What can hang from each mark:
j_938: j_293 j_545
j_293: j_74 j_350 j_384 j_480 j_938
j_545: j_74 j_384 j_480 j_938
j_74: j_293 j_545
j_384: j_293

Known rows, with every way that one mark hangs from another:
j_545{j_384}: [ -1.1   6.7  -4.7   8.4  -9.2   5.7  -0.6   9.5  -2.8   2.8   7.9   8.4
  -0.7  -3.9  13.9  -3.0 -11.2]
j_545{j_74{j_293} j_384 j_480 j_938}: [ -3.4  14.2  -4.7  24.4   0.7  -6.5 -25.7   9.4  -9.6  17.0  57.5   4.4
  -7.7 -19.4  61.9  -2.7 -34.6]
j_545{j_74}: [ 5.8  6.6  5.4 -2.5  5.9 -7.4  0.8 -1.5 -3.4 -1.9 15.3 -4.1 -0.6 -6.2
 16.8 12.7 -7.7]
j_545{j_74 j_384 j_480 j_938{j_293}}: [  2.8  17.3  -4.4  20.9  -2.6  -1.5 -19.4  17.1 -20.0   4.5  43.0   1.3
   1.0 -17.0  69.2  17.8 -36.0]
j_74{j_293 j_545{j_938}}: [ -9.0  -3.3  -3.7  28.9   9.8  -1.1 -24.0  20.6   1.2  13.2  37.5  -2.8
  -8.4 -16.4  12.7 -22.8 -21.7]
j_293{j_74 j_350 j_384 j_480 j_938}: [ 45.0  11.3 -31.1  25.2 -22.5  18.3  30.7  49.6  11.5  17.3  21.2   6.1
  33.8 -15.9   5.4 -11.0  16.9]
j_545{j_384 j_480 j_938}: [  2.9  10.2 -13.7  25.2 -10.1   5.7 -13.2  14.3  -3.7  10.7  30.0   0.8
   2.5 -10.6  37.9  -0.4 -24.5]
j_74{j_293}: [-13.2  -1.8   3.2   1.0   4.6  -3.7 -13.6  -3.1  -1.8   8.5  13.8   7.6
  -9.5  -1.8   8.0 -15.3  -1.8]
j_938{j_293{j_350} j_545{j_74 j_480}}: [ 21.3  16.3  -5.9   3.0   4.0 -10.8  10.6  17.0 -16.4 -10.4  25.3   1.9
  12.3 -19.3  40.5  32.3 -22.0]
j_384{j_293{j_74 j_350 j_480 j_938}}: [ 28.9  21.1 -12.8  18.7  -8.2  20.1  17.9  47.4   8.5  10.6   2.3  -2.3
  31.2 -13.4   6.1   0.5  20.8]
j_545{j_74 j_480}: [ 16.6   9.2  -0.5  -5.0   7.9 -12.0  -2.0  -2.6  -6.3   1.3  22.4  -1.1
   4.8  -8.3  37.9  18.9 -15.6]
j_74{j_293{j_480} j_545}: [  6.3  -7.3  -7.1   2.7  11.9  -0.4 -12.3  22.2   2.5  20.2  30.7  16.7
   2.9 -18.5  16.6 -23.0 -10.0]
j_384{j_293}: [-12.4  16.6   9.4  -3.8   1.7  10.6  -4.9   4.0  -7.1   3.8  -7.4   1.7
   0.7   2.5   5.8   9.8   1.9]
j_384{j_293{j_74 j_350 j_480 j_938{j_545}}}: [ 34.7  24.7 -19.9  17.6  -1.0  15.6  26.6  46.5   6.1   3.4  10.3  -2.2
  25.2 -21.6   0.0  17.1   8.2]
j_938{j_545{j_384 j_480}}: [ 13.9  13.5 -17.0   4.2  -0.3  -3.6   4.6   8.4  -7.5  -1.0  23.7  11.9
  -2.3 -15.7  28.4  19.1 -30.4]
j_293{j_74}: [ 10.6   2.1 -15.0   8.9   4.1   2.3   9.1   5.9   1.5  -2.5   3.6  -8.4
   8.7  -9.0   0.2   1.5  12.8]
j_545{j_74{j_293{j_480 j_938}}}: [ 17.4   2.8   3.0   0.9  10.2  -7.8  -9.9  16.2   5.3  17.8  37.6  10.8
  -2.9 -13.9  29.8  -5.6 -13.0]
j_545{j_384 j_938{j_293{j_350}}}: [ -6.3  11.7  -5.7  38.2 -22.9  14.9  -6.1  37.4  -9.5   1.3  17.8   0.4
  10.5  -9.1  25.3  -8.6 -11.9]

Rows:
[ 21.3   6.9 -12.4  16.9 -21.3  12.0   7.9  39.8   8.3  28.6  29.4  23.1
  15.3  -8.6  12.6 -28.3   2.2]
j_74{j_293{j_350 j_384 j_480 j_938}}
[ 14.6   8.9 -20.8  34.8  -6.0   7.3   0.8  32.3  -8.3  -0.9  21.2 -14.5
  26.7 -16.2  33.1   1.7   5.6]
j_545{j_480 j_938{j_293{j_74 j_350}}}
[ 12.3   8.4 -16.9  32.0  -2.6   4.7 -14.7  31.4  -2.0   9.5  39.4   0.5
   5.0 -20.7  39.9  -5.2 -38.7]
j_74{j_545{j_384 j_480 j_938}}
[  4.0   5.7  -4.0  25.7  -5.1   1.9  -7.8  26.5   1.1  20.4  46.2  -0.6
  10.3 -20.8  29.2 -16.8  -1.5]
j_545{j_74{j_293{j_350 j_480}} j_938}
[ 19.7  21.3  -4.3  13.9  -1.3  17.6  -4.2  51.6   3.2  17.8  20.6  17.6
  10.6 -16.1  26.6  -0.5 -25.9]
j_74{j_545{j_384{j_293{j_480 j_938}}}}
[ 16.4  14.3 -13.4  20.9 -15.1   3.5  14.2  30.9   3.2  11.1  30.2  13.6
  -0.5 -12.3  -0.8  -8.3 -15.4]
j_74{j_293{j_350 j_384 j_938{j_545}}}
[ 12.4  12.5 -29.0  25.6  -7.5  11.7  -3.0  22.3 -15.2  11.5  34.4  -0.8
  14.7 -15.6  44.8   7.9  -5.2]
j_545{j_480 j_938{j_293{j_74 j_384}}}
[ -2.2  11.9  -7.4   5.4  -1.4   2.3   1.0  13.9 -16.4  -6.7  14.3  14.8
  -8.3 -12.9  21.5  18.9 -26.6]
j_938{j_293 j_545{j_384}}
[ 46.4  11.5 -31.2  22.0   0.5   3.9  12.7  40.8   5.2  11.2  32.7   2.8
  19.7 -20.5  26.4   1.0 -19.2]
j_293{j_74{j_545{j_480}} j_384 j_938}
[  7.6  23.2 -11.1  37.8 -16.6  28.3  -1.8  61.9  -0.6  19.1  28.8   6.5
  24.1 -23.0  26.0 -11.9 -14.7]
j_74{j_545{j_384{j_293{j_350 j_480}} j_938}}
[  1.7  13.3  -1.7   4.1   3.8  -9.9 -15.7   3.2 -10.6  13.4  43.1  14.9
  -5.1 -14.7  59.3  -0.1 -29.7]
j_545{j_74{j_293} j_384 j_480}
[ 25.0  29.4  -4.9  27.0 -10.2  12.5   1.3  58.0   1.0   8.3  17.2   8.8
  22.6 -13.5  34.0   0.2 -30.7]
j_74{j_545{j_384{j_293{j_350 j_938}} j_480}}
[ 16.1   8.3 -14.1  10.7   0.1   0.7  -4.1  27.2   3.1  16.2  38.7  23.7
 -10.6 -20.7  20.9  -4.5 -27.3]
j_74{j_293{j_480 j_938{j_545{j_384}}}}
[  7.4   8.2  -8.2  -3.0  -3.7   2.6  -0.9   9.5  -7.1  28.8  45.7  23.8
   1.6 -15.4  36.5  -7.5  -6.6]
j_545{j_74{j_293{j_384 j_480}}}
[ 13.4  11.6  -9.3   8.0 -15.8   6.8  10.4  25.7  -4.0  26.7  42.7  20.7
  16.4 -16.1  30.1 -16.0   1.8]
j_545{j_74{j_293{j_350 j_384 j_480}}}
[ -1.8   5.1 -11.2  21.5 -12.1  15.9 -15.6  28.8 -10.5  13.9  28.7  11.7
   4.9 -14.6  38.3  -3.5 -15.1]
j_545{j_384 j_938{j_293{j_480}}}
[ 18.7  19.7 -15.6   8.7  -6.0  -6.9  12.4  15.1 -10.8  12.7  51.0  15.8
   5.6 -22.1  38.6   9.3 -23.1]
j_938{j_545{j_74{j_293{j_350 j_384}} j_480}}
[ 15.0  17.1 -24.7  26.3 -10.2   8.5  21.7  35.1 -12.5 -11.9  15.3   2.5
  16.4 -23.4  15.5  11.8  -4.5]
j_938{j_293{j_74 j_350} j_545{j_384}}
[ 22.4  15.7 -32.3   4.9   1.4   3.5  16.2  15.6 -18.9   1.3  28.6  11.5
  10.9 -20.2  34.8  27.2 -11.7]
j_938{j_293{j_74 j_384} j_545{j_480}}
[ 32.8   3.6 -16.9  21.8  11.4  -0.4   8.5  35.8  11.1  -2.7  15.1 -10.7
  11.6 -17.7   0.4  -2.9  -9.4]
j_293{j_74{j_545} j_938}
[ 51.1  15.2 -38.8  23.7 -15.4  13.9  39.5  49.3   9.9  10.6  28.0   6.6
  26.4 -25.5  -1.0   5.5   4.6]
j_293{j_74 j_350 j_384 j_480 j_938{j_545}}
